What can hang from each mark:
M: C T V
T: C N V
S: C
N: M T
C: N V
V: N S

Known rows, with every way that one mark hangs from another:
M(C T(N)): [ 2.31 -2.35  0.92  0.47 -2.82 -0.35 -1.12  1.39 -1.53 -2.61  0.44 -1.08
  0.44 -1.45  0.46  0.16 -0.64 -0.63  1.94  0.10 -4.12 -1.13 -1.11]
S(C(N(M T) V)): [-0.77  3.93 -1.82  0.88 -1.31  0.28  1.34 -1.06  1.07  1.13 -0.80  0.07
 -0.80  0.56 -1.68 -1.52  0.06  1.82 -0.07 -1.27  4.42 -0.10  1.74]
T(C(N(M)) V): [-1.54  0.34 -0.77  1.18 -4.42 -1.08  0.73  1.12 -0.75  0.64 -0.08  0.39
 -0.51  0.27 -2.40 -0.73 -0.40  1.20 -2.16 -0.62  1.20 -0.14 -3.97]
M(V): [ 0.74  0.33  0.58  0.73 -1.79  0.09 -1.05 -0.15  0.22  1.06 -0.11  0.12
 -0.48 -0.36 -0.02 -1.18 -0.32 -2.26  0.33  0.42 -1.94  0.39  0.48]
V(S(C)): [-0.75  0.14  0.64 -2.42  4.42  0.57  0.69 -0.13  0.10  1.50  1.25  0.77
 -0.26 -0.08 -0.19  1.40  1.15 -1.32  0.73 -0.63  1.95 -0.27  1.75]
N(M(V(S))): [-3.02  1.44  0.36  2.15  0.44  0.68 -1.82  0.08  0.23 -0.95  1.73  0.82
  0.55  0.75  2.22 -0.77  0.20 -1.41  1.05  0.39 -1.24  1.00  0.70]
T(N V): [ 3.91 -1.65 -0.59 -1.56 -3.19 -0.49  0.84  0.85 -0.01  0.53 -0.32  0.02
 -1.19 -0.78 -4.56 -0.24 -0.74  1.30 -0.79 -0.11 -3.02 -0.55 -1.80]
C(V): [ 3.13 -1.33  0.28 -2.57 -1.17 -0.04  0.56 -1.12  0.16  1.78 -0.77  0.24
 -1.59  0.46 -2.71 -0.34 -0.39 -0.32  1.94 -0.99 -1.18 -0.17  1.00]
N(M(V(S)) T): [-1.49  1.76 -0.45  3.23  1.59  1.47 -1.46 -0.69  0.53 -1.30 -0.05  0.47
  0.54  0.48  2.31  0.11  0.28 -0.59 -1.84  0.60 -0.25  0.78  1.46]
M(C(N) T V(S)): [-4.96 -2.50  1.42  2.08  0.27 -0.89 -1.55 -0.06 -1.56 -2.87  1.22 -1.76
  0.88 -0.87  4.27 -2.55 -0.16 -1.35  2.50  1.25 -3.06 -0.09 -0.50]
N(M(C(V(S))) T): [ 0.90 -0.82 -0.06 -0.38  2.75  1.68 -0.40 -1.20 -0.16 -2.04  0.11  0.02
 -0.06  0.42  0.35  1.88 -0.41  1.35 -0.32 -0.24 -1.01 -0.68  1.19]
V(N S(C)): [ 2.86 -1.32  0.80 -4.33  6.11  0.39  0.96  0.50  1.04  1.57  0.32  0.35
  0.57 -0.08  0.25  3.50  0.72 -0.06  0.53  0.97  1.24 -0.12  1.12]
S(C): [ 1.22  1.83  0.26 -1.80  0.44  0.30  0.65  0.09  0.39  2.38  0.21  0.63
 -0.70 -0.45 -1.41  0.81  0.70 -1.66  0.15 -1.07  1.84 -0.55  1.63]
C(N): [ 0.81 -1.24  0.77  1.62 -2.09 -0.34  0.41 -0.30 -0.52  1.22 -0.43  0.07
 -0.95 -0.07 -0.19 -1.82 -0.01 -0.63  2.49  0.21 -1.11 -0.15 -0.85]
N(M T(C V)): [ 1.93  1.47 -1.34  0.48 -1.99  0.50  0.61  0.22 -0.16  0.45 -1.96  0.73
 -0.26  0.01 -2.93  2.07 -0.03  1.14 -6.19 -1.09  1.76 -0.49 -2.14]
N(M): [ 1.27  1.23  0.63  1.37 -1.91  0.78 -0.63  0.35  0.20  0.04  0.48  1.27
 -0.27  0.38  0.50  0.10 -0.04 -1.36  1.46 -0.54 -0.85  0.05  0.74]
M(C T): [ 1.34 -2.10  1.85 -0.05 -1.61 -0.02 -1.07  0.36 -1.44 -1.35 -0.23 -0.64
  0.31 -1.05  2.34  0.54 -0.28 -2.13  1.81 -0.41 -3.00 -1.24  0.35]
C(N(M)): [-1.28  0.97  0.40  3.37 -3.26 -0.04 -0.15  0.09 -0.14 -0.07  0.56  0.68
 -0.31  0.49  1.22 -2.03 -0.15 -0.43  2.81 -0.17 -0.47  0.21 -0.58]
M(T V): [-0.72  0.07  0.90  1.76 -2.68 -0.67 -1.53 -0.15 -0.38 -0.23 -0.52 -0.46
  0.39 -0.41  2.32 -1.88 -0.11 -2.75  1.06 -0.21 -1.86  0.37  1.00]
C(N V(S)): [-0.79 -2.72  0.43 -0.92  1.62 -0.47  1.03 -1.51 -0.41  0.91  0.11 -0.20
 -1.16  0.97 -1.17 -2.18 -0.06  0.94  3.52  0.13 -0.74  0.31  0.00]

Rows:
[ 3.53 -0.76 -0.18 -0.40  4.56  1.12 -0.14  0.56  0.30 -0.65 -1.55  0.76
  1.46  0.65  0.57  4.95  0.34  1.09 -3.61  1.19  1.63  0.27 -1.76] | V(N(M T(C)) S)
[ 5.10 -0.60 -0.29 -6.03  1.87 -0.26  1.69 -0.10  1.55  2.93 -0.84 -0.13
 -0.42  0.09 -2.67  2.31 -0.22  0.73  0.41 -0.36  1.56 -0.18  1.71] | S(C(V(N)))
[-0.24  2.27 -0.30  2.99 -2.35  1.51 -2.03 -0.08  0.25 -2.04 -0.22 -0.19
  0.55 -0.75  1.81  0.49 -0.51 -1.06 -2.43  0.64 -1.46 -0.37  0.68] | N(M(C V) T)
[ 2.14  1.57 -0.38 -1.32  5.61  1.58  0.60  0.25  1.72 -0.17 -0.45  0.75
  1.35  0.19  1.40  4.13  0.72  0.99 -1.92  0.76  3.02  0.05  1.87] | V(N(M T) S(C))
[ 0.03  0.94 -0.13 -0.34 -3.00 -0.81 -0.51  0.13 -0.88 -0.06 -0.52  0.01
  0.25  0.81 -0.92  0.41 -0.20 -0.37  0.09 -2.02  1.34  0.24 -0.72] | N(M(T(C(V))))
[-3.57  2.55 -0.60  3.68 -4.42 -0.91 -1.21  0.79 -0.53  0.26  0.61 -0.04
  0.19  0.42  0.03 -2.03 -0.31 -0.87 -1.23  0.39  0.89  0.99 -3.09] | T(C(N(M(V))))
[-0.70  0.69 -0.59 -2.35 -1.16 -0.82  1.72 -0.82  0.40  2.77  0.02 -0.33
 -1.41  0.12 -2.96 -2.18 -0.08  0.65  2.11 -1.05  2.78 -0.04  1.21] | S(C(N V))
[ 4.04 -2.83  1.13 -2.16 -0.04  0.09 -1.33  0.84  0.40 -0.65 -0.21 -0.95
  0.85 -1.11  1.14  1.83 -1.08 -1.25 -0.52  2.35 -3.92 -0.37 -0.76] | M(C V(N))
[-4.36  2.98 -0.65  1.13 -4.00 -1.41  0.97  0.73  0.00 -0.05  0.78 -0.31
  0.35 -0.24  0.37 -2.61 -0.05  0.80  0.13 -1.75  2.51 -0.28  0.25] | S(C(N(M(T(V)))))
[-1.78  2.75 -0.97  5.59 -3.62  0.45 -0.82 -0.61  0.38 -0.62 -1.01 -0.06
  0.08 -0.09  1.75 -2.79 -0.13 -0.18 -1.02  0.72  0.62  0.68  0.05] | C(N(M(V) T))
[ 1.24 -2.42  0.36 -4.86  4.45 -0.86  1.39  0.64  0.50  0.37 -0.30 -0.50
  0.93 -0.53  0.56  2.56  0.46  0.82 -1.39 -0.07  0.97 -0.24  1.02] | M(T(V(N S(C))))
[-1.91  0.18 -0.28  1.79 -0.65  0.61 -2.35  1.52 -0.36 -3.39  3.11 -0.45
  0.74 -0.53  0.86 -0.19 -0.67  0.07  1.02  1.54 -4.05  0.05 -1.17] | T(N(M(C V(S))))
[ 1.85  0.78 -0.61 -2.20  6.08  0.94  0.14 -0.38  1.74  0.64 -1.01 -0.37
  1.00 -0.49  0.86  2.86  0.68 -0.17 -3.27  1.71  2.23  0.52  1.73] | M(V(N(T) S(C)))
[-3.36  2.05 -0.21  4.08 -4.40 -0.44 -1.29  0.20  0.17 -0.37  1.03  0.07
  0.09  0.30  1.81 -3.44 -0.44 -1.09  1.89  0.49 -0.90  0.90 -0.54] | C(N(M(V)))
[-4.42  0.24  1.20  2.10  0.02  0.21 -2.78  0.66 -0.97 -3.81  2.27 -0.57
  1.49 -0.26  4.98 -0.44 -0.21 -1.95  1.55  0.39 -2.99  0.11  0.80] | N(M(C T V(S)))
[ 3.63 -1.11 -0.88 -1.42 -0.82  0.26  1.17 -0.26 -0.48  1.14 -2.89  0.16
 -0.92 -0.56 -3.86  2.26  0.12  0.82 -6.77 -0.81  1.39 -0.86 -2.14] | N(T(C V))
[-1.46 -1.03  0.11  1.44 -0.16 -0.59 -1.48  0.48 -0.68 -1.81  0.71 -0.94
  0.71 -0.51  1.38 -1.87  0.07 -0.79  1.78  0.80 -3.02  0.69 -0.23] | M(T(N) V(S))
[-1.86  0.53  0.02  2.12 -4.21 -1.24  0.01 -0.69 -0.50 -0.46 -0.07 -0.39
 -0.16  0.91  1.03 -3.43 -0.47  0.40  3.86 -1.25 -0.25  0.36  0.43] | C(N(M(T)) V)
[-3.43  3.01 -0.86  2.41  2.71  0.98  0.65 -0.61  0.35 -0.23  0.50  0.50
  0.03  0.32  1.49 -0.22  1.12  0.99 -0.12 -0.20  4.27  0.18  1.38] | V(S(C(N(M T))))
[ 2.73 -1.81 -0.21 -0.54 -3.90 -1.17  0.43  0.97 -0.69 -0.96 -0.81 -0.61
 -0.50 -0.97 -2.32 -0.96 -0.50  0.85 -0.18 -0.72 -2.87 -0.52 -1.17] | M(T(N V))
[ 2.30 -1.91 -0.08 -0.85  3.30  1.05  1.16 -1.24 -0.02  0.23 -1.70  0.38
 -1.00 -0.23 -1.61  1.51  0.37  1.02 -3.30 -0.10 -0.74 -0.63  0.45] | N(T(V(S)))
[ 6.01 -3.74  0.07 -3.61  5.40  1.01  1.17 -1.71  0.85  0.37 -2.46 -0.20
 -0.17  0.60 -1.04  3.05 -0.12  1.98 -0.81  1.06 -0.61  0.05  0.98] | C(V(N(T) S))
[-5.16  0.97  0.15  3.88 -0.47 -0.13 -1.16  0.04 -0.13 -1.12  1.81  0.12
  0.30  0.67  2.64 -3.01 -0.09 -0.55  2.13  1.04 -1.02  1.08 -0.46] | C(N(M(V(S))))
[ 0.31  1.99 -0.74  1.12  0.07  0.43  1.25 -0.82  0.34  1.71 -1.40 -0.19
 -0.74 -0.72 -0.84 -0.62  0.77  0.21 -0.80 -0.38  3.70 -0.64  1.10] | S(C(N(T)))
[-4.71  1.68 -0.77 -0.11  0.90 -0.45  1.44  0.43  0.21  0.46  1.93  0.54
 -0.44  0.29 -0.75 -1.29  0.43  1.67  0.12 -0.73  2.22  0.03 -0.09] | T(V(S(C(N(M)))))
[-2.78  3.57 -0.26  1.57 -2.04 -0.12  0.57  0.61  0.34  0.99  1.39  0.63
 -0.24  0.26  0.23 -1.28  0.36 -0.29  1.64 -0.72  2.78  0.07  0.71] | S(C(N(M)))
[-3.40 -0.79 -0.31  0.42 -0.32 -0.94  0.70  0.68 -1.01 -0.27  0.79  0.47
 -0.27  0.70 -1.49 -0.15 -0.02  1.77 -1.94 -0.21  0.82  0.21 -3.69] | T(C(N(M)) V(S))
[ 2.94 -4.62  0.63 -4.74  3.94 -1.17  0.55 -0.09 -0.56  0.19 -1.38 -0.76
  0.80  0.69 -0.55  3.01 -0.01  0.64 -0.24  0.14  0.11  0.30 -1.38] | M(T(C(V(N S))))
[ 4.80 -4.29  0.80 -4.80  4.71  0.17  0.86 -0.88  0.74  0.88 -0.78  0.04
 -0.32  0.80 -1.13  2.20 -0.34  1.25  1.77  0.97 -1.77  0.35  0.61] | C(V(N S))
[-3.29 -0.83 -0.37 -2.07  2.16 -0.77  2.03 -0.13 -0.05  1.63  1.02 -0.04
 -0.98 -0.25 -1.99 -0.99  0.52  1.21 -0.51 -0.45  1.98 -0.36 -0.31] | T(V(S(C(N))))
